Each row was made from one small tree. Brackets hold a mark, then the marks that hang from it, in the order of their numbers. Every link used is in the known rows. Write each row's tree.
Known rows
[J707 [J73 [J568 [J61 [J860 J361 J742]]]]]: [ 17  -6 -13   5   8  -6 -10 -25   2 -18  19 -23  21  -6 -27 -14  23 -10
  10  -9  -9   9  -9 -17  -7 -20   1]
[J61 [J860 J53]]: [ 31   2  13 -25  10   8 -15   4  -8   7 -10 -10 -14  20  -8   5   5 -14
   9   6 -36  18  -6   3 -26  -3 -26]
[J61 [J860 J53 J73 J261 J361 J742]]: [ 13 -10  -2 -34 -12 -23 -17 -20  -8   7 -32  -5  33  51  -5  18   7 -28
  21  54  -1   9  25 -11   3 -25 -27]
[J568 [J61 J860]]: [ 23   0  -7  -8  13  11 -14  -5  -6   3  33 -25   2  -1 -19 -12  11  -5
   2 -13 -22  16 -11   0 -42  15 -29]
[J860 J261]: [ 23   5   2  -6  12   8 -13  -9 -23  22  18 -12  15  10  -1  21  13 -28
   5  16 -13  -6  -4  16 -22  37  -3]
[J261 J860]: [ 28   4   3  -5  15   9  -5   6  -9  14  -6 -17 -22 -10  -9   3   4 -24
   5 -12 -16  15 -16  22 -32  20   3]
[J61 [J860 J53 J73 J742]]: [ 26  -8   7 -28  -3  -2 -14  -5  -4  19 -25  -8  13  44  -9 -10   8 -22
  17  43 -14  18  11  -6  -7 -17 -31]
[J261 [J860 J73 J361 J395 J742]]: [ 11 -10 -18  -1 -17 -12   0  -3  -3  34 -29 -27  30  19 -20  -3  11 -49
  18  16  33  14  12   9  -1  -5   2]
[J525 [J707 [J73 J568 [J860 J395 J742]]]]: [ 40   3  -3  40   7  17  -3  17   2  29  19 -34  40 -55 -24 -20  22 -42
  11 -15   2 -14 -18   8  -6  -5  24]
[J707 [J73 J568]]: [ 38   3   8  16  18  17  -3  -4 -18  10  17 -12  15 -10 -16  -1  27 -22
   3  -9 -34  -5 -24   1 -30  16  26]
[J73 [J568 [J61 J860]]]: [ 29   1  -8   8  24  10 -20  -8 -12  -6  33 -19   3  -1 -36 -24  23  -4
   7 -27 -27   5 -20 -17 -49   9 -13]
[J860 [J53 J707] J742]: [ 31  -1  21  -7  -1   9  -6   2 -12  16  -1  -7  -2   6  10   9   7 -36
  14  38 -14  12   8  22  21  32 -16]
[J53 [J860 J73]]: [ 21  -6  12   8  11   6  -5  10 -16  23  -1 -11  18  15 -11 -12  18 -18
   4   7 -16   6   0  17 -29  14   4]
[J61 [J860 J361]]: [ 16   2   1 -15   2   0  -9   3  -3  -7  -7 -21  -2   2 -16   3   5 -20
   7  -3 -34   7  -9  -4 -23 -13 -24]
[J707 J73]: [ 32   3   8   1   9  18   4  -2 -12  17  20 -17  15  -8   3  14  14 -26
  -2   7 -29   6 -16  18 -24  23  11]
[J568 J61]: [ 19   0 -10   2   9  17 -11 -10 -16  11  37 -27  -1  -7  -7  -2  19 -17
  -1   2 -28   6  -9   5 -25  54  -6]
[J61 [J860 J73 J261]]: [ 27  -4   3 -21   7   0 -14  -5 -15  19   8  -7  41  39 -12   4  11 -18
  10  14  -8   4   5  -3 -53  -8 -25]
[J860 J61 J261 J361 J395 J742]: [  2   0 -24  -7  -7 -11 -15 -32 -16  26  26 -30  77  11 -15  19   7 -58
   9   9  53  -6  19  18  11  32  -1]
[J53 J707 [J860 J61 J395 J742]]: [ 20  -1  12  17   8   2  -4   0  -8  31  38 -21  64  -9 -18 -14   4 -46
   7 -28  58  10  11  50   6  31  -8]
[J261 [J860 J53 J61 J73 J361 J742]]: [ 14  -9 -12 -24  -3 -20  -9 -29  -7   0 -24 -15  17  18  -4   8   2 -39
  12  25   9  18  21   6  -3   9   6]
[J361 [J860 J53 J261 J742]]: [ 22   2   9 -22  20  -9 -23 -12  -8  15  -7 -13  -7   9   0  36  -4 -39
  15  37 -19   0  14  19   1  -8  -2]
[J525 [J707 J73]]: [ 40   5  11  11   5  29  12   7  -3  11  25 -19  30 -41  -6  12  17 -19
  -4  -6 -45   6 -13  20  -5  25  12]
[J742 [J860 J61 J261 J361 J395]]: [ 18  -2 -12  -8  -3  -9  -8 -21 -18  15  38 -32  55  14 -18   9  11 -50
  10 -22  28  -9  15  28 -32   8  -2]
[J61 J860]: [ 27   4   8 -14  13  12 -12   8  -6  10   7 -17  -3   7 -16  -8   6 -17
   5  -8 -28  11 -14   4 -35   0 -26]
[J525 [J707 [J73 J568 J860]]]: [ 47   6   9  34  22  22  -4  19  -5   1  23 -22   7 -66 -14 -10  23 -21
   3 -21 -51 -16 -28   1 -38   0  28]
[J395 [J860 J53 J361 J742]]: [ 19   3  -3 -18   5  -1 -17  -8   3   0 -36 -25 -27  10   6  18  13 -40
  15  42 -29  16  10   6  32  -8 -16]
[J525 [J707 [J73 J568 [J860 J53 J395]]]]: [ 52   3   7  32   8  19  -4  19  -8  22  13 -27  26 -43 -16   4  25 -35
  10 -24 -27  -8 -18   4 -26  -2  30]
[J525 J707]: [ 32   6   8  10   7  28   0  11  -8  14  17 -21  10 -34 -14  -1  15 -21
   0   1 -45   0  -9  13  -3  40  -4]
[J759 J860]: [ 18  10   4  -6   8  14 -16   8 -11  10  17 -17   2   1 -15  10  17 -24
   2  -6 -24  10 -18  14 -26  27 -12]
[J73 [J568 J61] J860]: [ 27   1 -13  25  27  10 -26   3 -18   3  33 -31 -22 -31 -15 -24  24 -19
   5 -13 -32 -16 -25 -12 -59  29  12]
[J73 J568]: [ 31   5   4  14  18  15 -15   1 -24  12   8 -14  -2  -3 -23 -11  24 -25
   7  -5 -35 -10 -22  -4 -28  30  12]

Which tree is each row?
[ 30  -5  21 -19  -9  -9   3  -4   6 -12 -10  -7  15   4   6  21   2 -28
  15  22 -15  25   8  14  18 -31 -20]
[J61 [J860 [J53 [J707 J73]] J361 J742]]
[ 36  -1  -3   7  22  10  -8 -14  -9  -8  42 -18  19  -7 -29 -13  26   0
   3 -31 -25  10 -22 -11 -52  -5   2]
[J707 [J73 [J568 [J61 J860]]]]
[ 22  -4 -12 -12  12  -4  -7 -19  -7  19   1 -18  27   9 -13 -15   2 -35
   7  10  26  15   8  16 -27  23  -1]
[J261 [J860 J61 J73 J742]]
[ 32   1   6   1  20  -4  -7 -10  -8  10  50 -17  49 -34  19  17  -1 -47
   4   8  30  -8   6  34 -32  16   3]
[J53 [J707 [J73 [J860 J61 J261 J742]]]]
[ 29   3   2  16   1  12   6  19   3  -6   5 -33   5 -68   4  12  10 -29
  -1  -1 -52  -9 -13   9 -18  -3  16]
[J525 [J707 [J73 [J860 J361]]]]
[ 32  -5  -9   3   4  -2 -21 -29 -38  34  30  -9  87  42 -25  15  27 -47
  13   2  25 -10  14  -5 -45  32  15]
[J860 J53 J61 [J73 J568] J261 J395]
[ 12   0  -3 -10  -1   4 -17   1  -6  22  -1 -15  28  22 -14  -4  21 -30
  10  35  -1  10   2   4 -10  17 -17]
[J759 [J860 J73 J742]]
[ 14  12  -7 -14  19   2 -25 -20 -20   7  49 -14  51   4 -13  27  11 -30
  -1 -21   9   2  -2  20 -41  43  -8]
[J759 [J860 J61 J261]]
[ 36  -3   6   2  14   7 -15   3 -15   9   0  -8  22  25 -33 -25  24 -16
  12  -1 -26  -1 -13 -22 -59 -15 -11]
[J61 [J860 [J73 J568]]]
[  6  -6 -14 -27  -3 -21 -23 -33  -5 -11   2 -18  12  26  -5  19   8 -14
  16  29  -1  15  20  -6  12  -2 -24]
[J568 [J61 [J860 J53 J261 J361 J742]]]
[ 15  -3 -13 -13   2  -8 -17 -15  -3  15 -23 -20  26  27   1  20  19 -44
  15  51   1   2  23  -2   4 -10 -15]
[J395 [J860 J73 J261 J361 J742]]
[ 16   0  -4   6  10 -11 -27   2 -10  -7 -32 -20 -33 -11  -5  -8  16 -40
  20  31 -30 -15  -7 -16   2  -5  15]
[J73 J568 [J860 J53 J361 J742]]
[ 20   1  -5  -9  -2   7 -11   4   2  38   6 -27  31  17 -27 -16   5 -35
  13  -4  27  12  -5  14  -3  -7 -31]
[J61 [J860 J395 J742]]
[ 32   4   3   1  20   3 -10   3 -16  18  23 -21  10 -21  15  24   8 -31
   2   8 -17 -11 -13  16 -50   8  14]
[J707 [J73 [J860 J261]]]
[ 12  -7  -2  15  21 -19 -18 -24 -28  -4  17  -5  65  17 -28   1  26 -27
   7 -15  11 -13  13   0 -40  13  26]
[J53 [J860 J61 [J73 J568] J261 J361]]
[ 35  -1  -6   4  26   1 -14 -25 -16  -6  49 -11  37   3 -25   6  26  -1
   6 -26  -9   6 -12  -8 -54  -4   4]
[J707 [J73 [J568 [J61 [J860 J261]]]]]
[ 10  -4 -24  -7  -7  -9 -14 -18 -11  12  35 -32  52  16 -25  17  13 -25
  10 -19  18   9   7   0 -27   3 -22]
[J568 [J61 [J860 J261 J361 J395]]]
[  4  -1 -16  -2 -14  -9 -11 -16 -13  34   2 -27  49  17 -13  22  12 -53
  14  26  33  -6  13  14  26  20  -4]
[J860 J261 J361 J395 J742]
[ 22   1   3 -10  13   1 -22   9  -6  19 -16 -23 -37  -8  13  -4   3 -37
  13  42 -22  -2  -4   9  -4  12  -4]
[J73 [J860 J53 J742]]
[ 30   1  -6 -11   9   1  -8 -13 -14  26  14 -23  24   7 -16  13   1 -42
   7 -32  23  20  -1  29 -35  32   7]
[J261 [J860 J53 J61 J395]]
[ 33  -3  -6  20   7  10   1 -10   3 -29  30 -24  34 -42 -37  -2  28   0
   3 -38 -46   8 -14 -17 -20 -13   6]
[J525 [J707 [J73 [J568 [J61 [J860 J361]]]]]]
[ 35  -2  -7   7  26   0 -13 -14 -21   7  12  -9  28   2 -29 -17  18 -27
   6 -26   3   2  -9  -1 -68  21  20]
[J261 [J860 J61 [J73 J568]]]
[ 32   5  -6  27  17  11 -21  20 -19  32  13 -33   6 -20 -23 -20  20 -44
  12 -19  -4 -18 -26  -1 -51  13  14]
[J73 J568 [J860 J395]]
[ 15   1  -2 -12   5 -13 -24  -2 -18   0 -14 -20 -17  -3  15  33   5 -38
  12  31 -32 -13   3   4 -24   7   4]
[J73 [J860 J53 J261 J361]]
[  1   1 -15 -14   5 -12 -16 -36 -15   3  19 -21  44   4  -4  20   6 -44
   5  21  21  -7  16  11  11  32   0]
[J860 J61 J261 J361 J742]
[ 15  -2 -11 -13  11   5 -17 -12   2   8  22 -26   0   6 -17 -21   9  -9
   7   5   0  18  -3   1  -8  10 -33]
[J568 [J61 [J860 J742]]]
[ 33   1   8 -25  18  -3 -15 -22 -22   5  29 -11  14  23   0  11   8 -30
   9   0  -9  -2  14  29 -35  20  -4]
[J742 [J860 J53 J61 J261]]
[ 21 -13   6   0 -31  -7   1  -1 -11  29 -16 -15  50  29   0  15  16 -58
  21  49  15   9  28   8  21  14 -14]
[J860 [J53 J707] J73 J361 J395 J742]
[ 15   2  -9  -2  -3   3 -13 -12 -16  49  16 -23  48  21 -13  12  11 -47
  13  22  39  -4   8  22  12  32  -6]
[J860 J261 J395 J742]
[  9  -1 -23  -4  -2 -12  -6 -22  -2  20   4 -34  37  -9 -22   0  -1 -52
   9 -19  50  13   7  25   2  14   4]
[J261 [J860 J61 J361 J395 J742]]
[ 39   5   4  23  28  12 -12  12 -13   6  16 -21  -6 -33  -6  -9  21 -28
   5 -10 -36 -16 -32   0 -55  -1  29]
[J707 [J73 J568 J860]]
[ 17  -6   0 -17  -7  -2  -6   2  -7   1 -15 -18  20  23 -17  -2  11 -24
   8  18 -28   7   1 -14 -36 -19 -26]
[J61 [J860 J73 J361]]
[ 16   3   6   0  29  -3 -15 -16 -22  10  41 -12  44   1 -11   9   7 -23
  -2 -25  13   1   5  33 -30  36   8]
[J53 [J860 J61 J261]]
